What can hang from each mark
diduz: gimu nudo
ruferu: bepaz
kula: pifov roba
mafu: bepaz roba
roba: kula lali nudo
bames: pifov
nudo: diduz roba
pifov: bames kula
gimu: diduz

Each row was made from one small tree. Brackets hold a mark, then the marks that hang from it, in alphabetical order. Every link used is in the known rows. Write each row's tree.
Known rows
[kula [pifov bames] roba]: [1.85 1.03 -1.49 -0.89 0.58 -1.91 0.64 -1.75 -1.84 1.29 -0.38 -2.31 -0.33 1.69 -2.14 -2.10 0.83 0.24 -0.83 1.11 0.83 0.61 -2.09]
[gimu [diduz [nudo [roba kula lali]]]]: [1.20 3.11 -1.24 -1.03 -0.32 -0.18 3.52 1.52 -1.57 1.37 -0.23 -0.34 1.18 0.01 -1.32 -1.19 -0.22 2.33 -0.62 -4.55 -1.74 -0.86 -3.25]
[mafu bepaz [roba kula [nudo diduz]]]: [2.79 1.50 -1.42 1.96 0.16 0.12 1.60 -0.52 -0.67 1.64 -0.57 2.64 -1.26 -0.16 1.49 -3.12 -1.96 2.45 -0.84 -1.20 1.56 -3.42 -4.43]
[gimu [diduz [nudo [roba kula]]]]: [1.39 2.93 -0.90 -1.53 -0.38 0.57 2.14 0.66 -2.17 1.08 -0.05 0.32 1.05 0.06 -1.16 -1.37 -0.74 1.64 -1.04 -3.85 -2.13 -1.18 -1.27]
[mafu bepaz]: [0.45 1.07 -0.58 0.60 -0.27 0.08 0.73 1.10 0.17 1.27 0.31 0.68 -0.72 0.33 0.79 -1.14 -0.33 0.88 -0.09 0.76 1.78 -1.02 -0.77]
[gimu [diduz [nudo [roba lali]]]]: [0.11 2.81 -0.89 -1.08 -0.38 -0.79 3.71 2.95 -1.09 1.03 -0.17 -0.32 1.51 -0.79 -2.03 -0.54 -1.01 2.32 -0.31 -3.63 -1.80 0.66 -2.51]
[diduz gimu nudo]: [-1.15 2.26 -0.71 -1.39 -0.82 -0.81 2.29 0.80 -0.90 1.66 0.67 0.88 -1.31 -0.41 -0.80 -0.83 0.47 0.95 -0.68 -1.76 -1.06 -0.61 0.33]
[pifov bames kula]: [1.24 1.35 -1.45 0.28 1.17 -1.42 -0.06 -0.58 -1.86 0.91 1.64 -0.33 -0.49 1.25 0.68 -1.69 0.23 1.23 -0.70 1.66 -1.19 -0.16 -2.02]
[bames [pifov [kula [roba lali [nudo diduz]]]]]: [2.02 0.83 -2.29 3.21 0.40 -3.39 4.28 -0.98 -0.36 2.60 0.93 1.18 0.52 -1.01 -0.90 -1.62 -3.14 2.77 0.52 1.48 -2.78 -0.93 -3.62]
[pifov bames [kula roba]]: [1.95 1.48 -1.59 0.78 0.87 -0.93 0.71 -1.28 -2.10 1.94 0.58 -0.79 -0.17 0.99 -1.13 -1.72 0.00 1.60 -0.38 1.82 -0.48 0.58 -2.14]
[diduz gimu [nudo roba]]: [-1.04 2.80 -0.45 -0.88 -0.79 -1.23 3.03 1.31 -1.70 1.34 -0.15 0.74 -0.04 -0.32 -0.66 -0.59 -0.92 2.25 -0.55 -2.94 -0.82 -0.90 -1.41]
[bames pifov]: [0.30 0.72 -0.87 -0.68 0.34 -1.66 1.50 -0.37 0.13 0.70 1.01 0.23 -0.44 0.67 0.93 -0.75 0.15 -0.25 -0.19 1.22 -1.52 -0.64 -0.66]
[ruferu bepaz]: [-0.07 0.61 -0.36 0.47 0.37 -1.92 0.31 0.32 -0.58 0.40 0.59 -0.38 -1.14 1.46 0.04 -1.07 0.12 0.12 -0.26 -0.67 1.64 -0.97 -1.07]
[roba [kula [pifov bames]] [nudo [diduz gimu]]]: [1.25 0.72 -2.00 -0.13 0.39 -2.81 1.91 -3.30 -1.99 1.69 0.91 0.21 -1.41 1.07 0.20 -3.57 -1.08 1.22 -1.85 -1.38 -0.97 -4.51 -3.86]
[nudo diduz [roba kula lali]]: [0.63 1.55 -1.44 1.11 -0.13 -2.52 2.60 0.10 -1.72 1.96 0.09 -0.30 -0.23 0.56 1.35 -1.48 -1.30 2.72 -0.42 -2.54 0.77 -2.62 -3.64]
[nudo diduz roba]: [-0.12 1.18 -0.82 0.38 -0.15 -2.36 1.51 0.51 -1.77 1.62 0.46 0.39 -0.48 -0.24 0.61 -0.91 -2.73 1.88 -0.61 -1.07 0.43 -1.64 -0.95]
[gimu diduz]: [0.31 1.49 -0.76 -1.71 0.17 0.16 1.19 0.89 -0.68 1.27 0.63 0.56 -0.20 0.05 -1.29 -0.80 0.08 -0.33 -1.10 -1.27 -1.70 -1.22 -0.10]
[gimu [diduz [nudo [roba [kula pifov] lali]]]]: [1.77 3.05 -1.33 -1.00 0.18 -1.90 3.08 0.64 -2.24 0.90 -0.53 -1.74 1.19 0.68 -1.99 -1.61 -0.26 1.83 -1.14 -4.34 -1.59 -0.52 -3.91]
[diduz gimu [nudo [roba kula lali]]]: [-0.28 3.15 -1.16 -0.44 -0.63 -1.58 4.11 0.99 -1.70 1.75 -0.61 -0.12 -0.16 0.32 0.06 -1.17 0.39 3.14 -0.36 -4.49 -0.26 -1.80 -4.02]
[pifov bames [kula [roba lali nudo]]]: [2.60 1.48 -2.21 1.93 0.95 -1.72 2.81 -0.47 -1.23 1.65 -0.10 0.04 1.24 0.57 -1.74 -2.19 -0.27 3.38 -0.01 0.81 -1.05 -0.24 -5.33]
[nudo roba]: [0.36 1.76 -0.74 -0.25 0.28 -1.55 1.12 0.82 -1.44 0.69 -0.51 0.19 0.57 0.56 0.36 -0.58 -0.76 1.73 -0.52 -1.12 0.49 -1.11 -2.12]
[kula [pifov bames] [roba nudo]]: [2.81 0.87 -1.89 -0.02 0.67 -1.77 1.33 -1.96 -1.43 0.65 -0.75 -0.68 0.88 1.43 -2.65 -2.72 0.07 1.33 -0.94 0.85 -0.05 -0.60 -3.62]
[pifov bames [kula [roba nudo]]]: [2.88 1.33 -2.05 1.38 0.99 -0.92 1.49 -1.60 -1.65 1.48 0.30 0.88 1.05 0.54 -1.55 -2.29 -0.64 2.59 -0.45 1.54 -1.33 -0.68 -3.40]

Write each row's tree
[1.67 0.75 -1.60 0.94 0.09 -1.42 1.38 -1.75 -1.21 1.68 0.73 2.03 -0.64 0.10 0.85 -2.33 -0.93 1.64 -1.15 -0.94 -0.59 -4.37 -1.78] => [roba kula [nudo diduz]]
[2.20 2.31 -1.21 1.03 0.41 0.05 1.81 1.10 -0.55 1.37 -1.41 0.18 -1.20 1.24 1.48 -2.12 1.37 2.06 -0.26 -1.90 2.89 -1.13 -5.86] => [mafu bepaz [roba kula lali]]
[0.37 3.12 -1.26 -0.49 -0.17 -3.29 3.69 -0.08 -2.32 1.25 -0.84 -1.38 -0.11 0.92 -0.78 -1.59 0.19 2.54 -0.91 -4.29 -0.26 -1.61 -4.57] => [diduz gimu [nudo [roba [kula pifov] lali]]]
[-0.10 1.86 -1.46 0.48 0.04 -4.33 3.43 -1.06 -2.35 2.38 -0.44 -1.21 -1.21 0.72 0.43 -1.77 -1.64 2.36 -1.19 -3.75 0.46 -3.84 -4.83] => [nudo [diduz gimu] [roba [kula pifov] lali]]
[3.13 2.21 -1.55 1.68 0.60 0.09 2.59 0.71 -0.14 0.94 -1.82 1.86 -0.06 0.71 1.06 -2.73 0.51 3.07 -0.38 -2.15 1.87 -2.58 -7.23] => [mafu bepaz [roba kula lali nudo]]
[-0.01 2.97 -0.73 -0.96 -0.66 -0.72 2.77 -0.21 -2.25 1.67 -0.36 0.55 -0.35 0.27 0.15 -1.30 -0.10 2.32 -0.85 -3.82 -0.66 -2.46 -2.11] => [diduz gimu [nudo [roba kula]]]
[1.83 2.67 -1.24 -0.34 0.10 -2.48 0.98 -0.93 -2.73 0.39 -0.47 -1.26 0.49 1.27 -0.52 -1.85 -0.04 1.80 -1.21 -2.37 -0.22 -0.79 -2.25] => [diduz [nudo [roba [kula pifov]]]]
[-0.69 0.87 -1.27 0.28 -0.36 -2.07 2.79 -0.47 -0.65 2.13 0.82 2.54 -1.26 -0.99 0.05 -1.59 -2.13 1.57 -1.02 -1.36 -1.08 -4.12 -1.43] => [roba [nudo [diduz gimu]]]
[1.68 1.26 -1.75 -0.17 0.54 -2.66 1.84 -0.65 -1.43 1.28 -0.72 -2.89 -0.04 1.70 -2.21 -1.97 1.26 1.15 -0.28 0.32 1.24 1.08 -4.16] => [kula [pifov bames] [roba lali]]
[0.50 1.34 -1.42 -0.44 0.35 -3.39 1.91 -2.36 -3.10 1.92 0.21 -1.38 -1.38 1.63 0.57 -2.78 -1.80 1.61 -1.70 -2.38 0.19 -3.54 -4.06] => [nudo [diduz gimu] [roba [kula [pifov bames]]]]
[2.44 1.90 -2.03 2.60 0.67 -1.93 2.98 -0.12 -0.99 1.94 -0.49 0.97 1.32 -0.29 -2.05 -1.30 -0.66 3.36 0.04 0.14 -1.12 -0.93 -4.18] => [pifov [kula [roba lali nudo]]]
[2.20 1.16 -1.59 -1.13 1.07 -2.17 -0.29 -2.44 -2.14 0.38 0.56 -1.87 -0.87 2.80 0.53 -2.75 2.07 -0.01 -1.55 0.03 0.31 -1.52 -2.93] => [roba [kula [pifov bames]]]
[2.12 0.56 -2.41 1.11 0.32 -3.58 2.81 -1.41 -1.16 1.82 0.03 -1.21 0.21 0.40 -2.47 -3.00 -1.30 2.22 -0.52 0.27 0.36 -0.55 -4.90] => [kula [pifov bames] [roba lali [nudo diduz]]]
[-1.61 1.73 -0.97 0.45 -0.51 -3.09 4.24 1.22 -1.14 2.55 0.03 0.18 -1.02 -0.60 0.38 -0.73 -2.46 2.76 -0.29 -3.05 0.45 -2.42 -3.42] => [nudo [diduz gimu] [roba lali]]
[2.33 1.42 -1.92 1.01 0.49 -3.03 2.90 -0.53 -0.80 1.18 -1.44 -0.43 1.06 0.48 -2.98 -1.67 0.11 2.06 -0.48 -0.49 0.19 -0.77 -4.49] => [kula pifov [roba lali nudo]]
[3.19 0.87 -2.03 -0.35 1.17 -1.99 0.33 -2.88 -1.83 -0.04 0.06 -0.42 0.27 2.37 -0.02 -3.27 1.28 0.94 -1.67 -0.27 -0.55 -2.93 -4.37] => [roba [kula [pifov bames]] nudo]
[1.50 1.22 -1.90 0.61 0.72 -4.09 1.91 -1.32 -2.53 1.20 0.27 -2.57 -0.41 1.80 0.80 -2.86 -1.16 2.25 -1.03 -1.69 0.98 -1.48 -5.74] => [nudo diduz [roba [kula [pifov bames]] lali]]
[2.13 0.92 -2.38 2.67 0.57 -2.45 3.15 -0.81 -1.27 2.52 0.86 0.27 0.33 -0.39 -1.46 -2.57 -2.15 3.53 -0.03 0.93 -1.07 -0.67 -4.40] => [pifov bames [kula [roba lali [nudo diduz]]]]
[-1.50 1.54 -0.64 -0.15 -0.59 -2.27 2.90 0.38 -1.72 2.40 0.25 0.90 -1.26 -0.54 0.36 -0.79 -3.06 1.98 -0.83 -2.28 0.03 -2.92 -1.56] => [nudo [diduz gimu] roba]
[2.84 1.04 -2.26 0.22 1.19 -2.84 1.68 -1.88 -1.32 0.11 -0.11 -1.07 0.57 2.25 -0.17 -3.08 1.78 1.70 -1.24 -0.94 -0.19 -2.38 -6.15] => [roba [kula [pifov bames]] lali nudo]
[0.51 0.72 -1.73 1.26 0.00 -2.66 2.80 0.57 -0.13 1.53 0.85 1.45 -0.25 -0.69 0.03 -1.57 -1.41 2.32 -0.38 -0.81 -0.30 -2.36 -2.78] => [roba lali [nudo diduz]]
[2.32 1.95 -0.97 1.07 0.46 0.56 1.54 1.17 -0.05 0.62 -1.07 2.63 -0.02 0.01 0.39 -2.09 -0.96 2.18 -0.55 -0.52 1.44 -1.44 -4.68] => [mafu bepaz [roba nudo]]
[1.82 1.38 -2.19 3.26 0.29 -2.63 3.28 -0.41 -1.08 2.85 0.44 1.22 0.34 -1.19 -1.68 -1.68 -2.56 3.47 0.00 0.26 -1.14 -1.33 -3.38] => [pifov [kula [roba lali [nudo diduz]]]]
[0.76 1.45 -1.11 0.53 -0.09 -1.91 1.36 -0.87 -2.36 1.80 0.18 0.25 -0.56 0.45 1.31 -1.64 -1.84 1.92 -0.94 -1.89 0.34 -3.09 -1.82] => [nudo diduz [roba kula]]
[2.72 1.16 -1.76 1.97 0.90 -1.80 2.79 -1.61 -0.70 1.49 0.25 1.58 1.23 -0.24 -1.25 -1.34 -1.69 1.85 0.07 2.10 -3.25 -1.16 -2.67] => [bames [pifov [kula [roba nudo]]]]
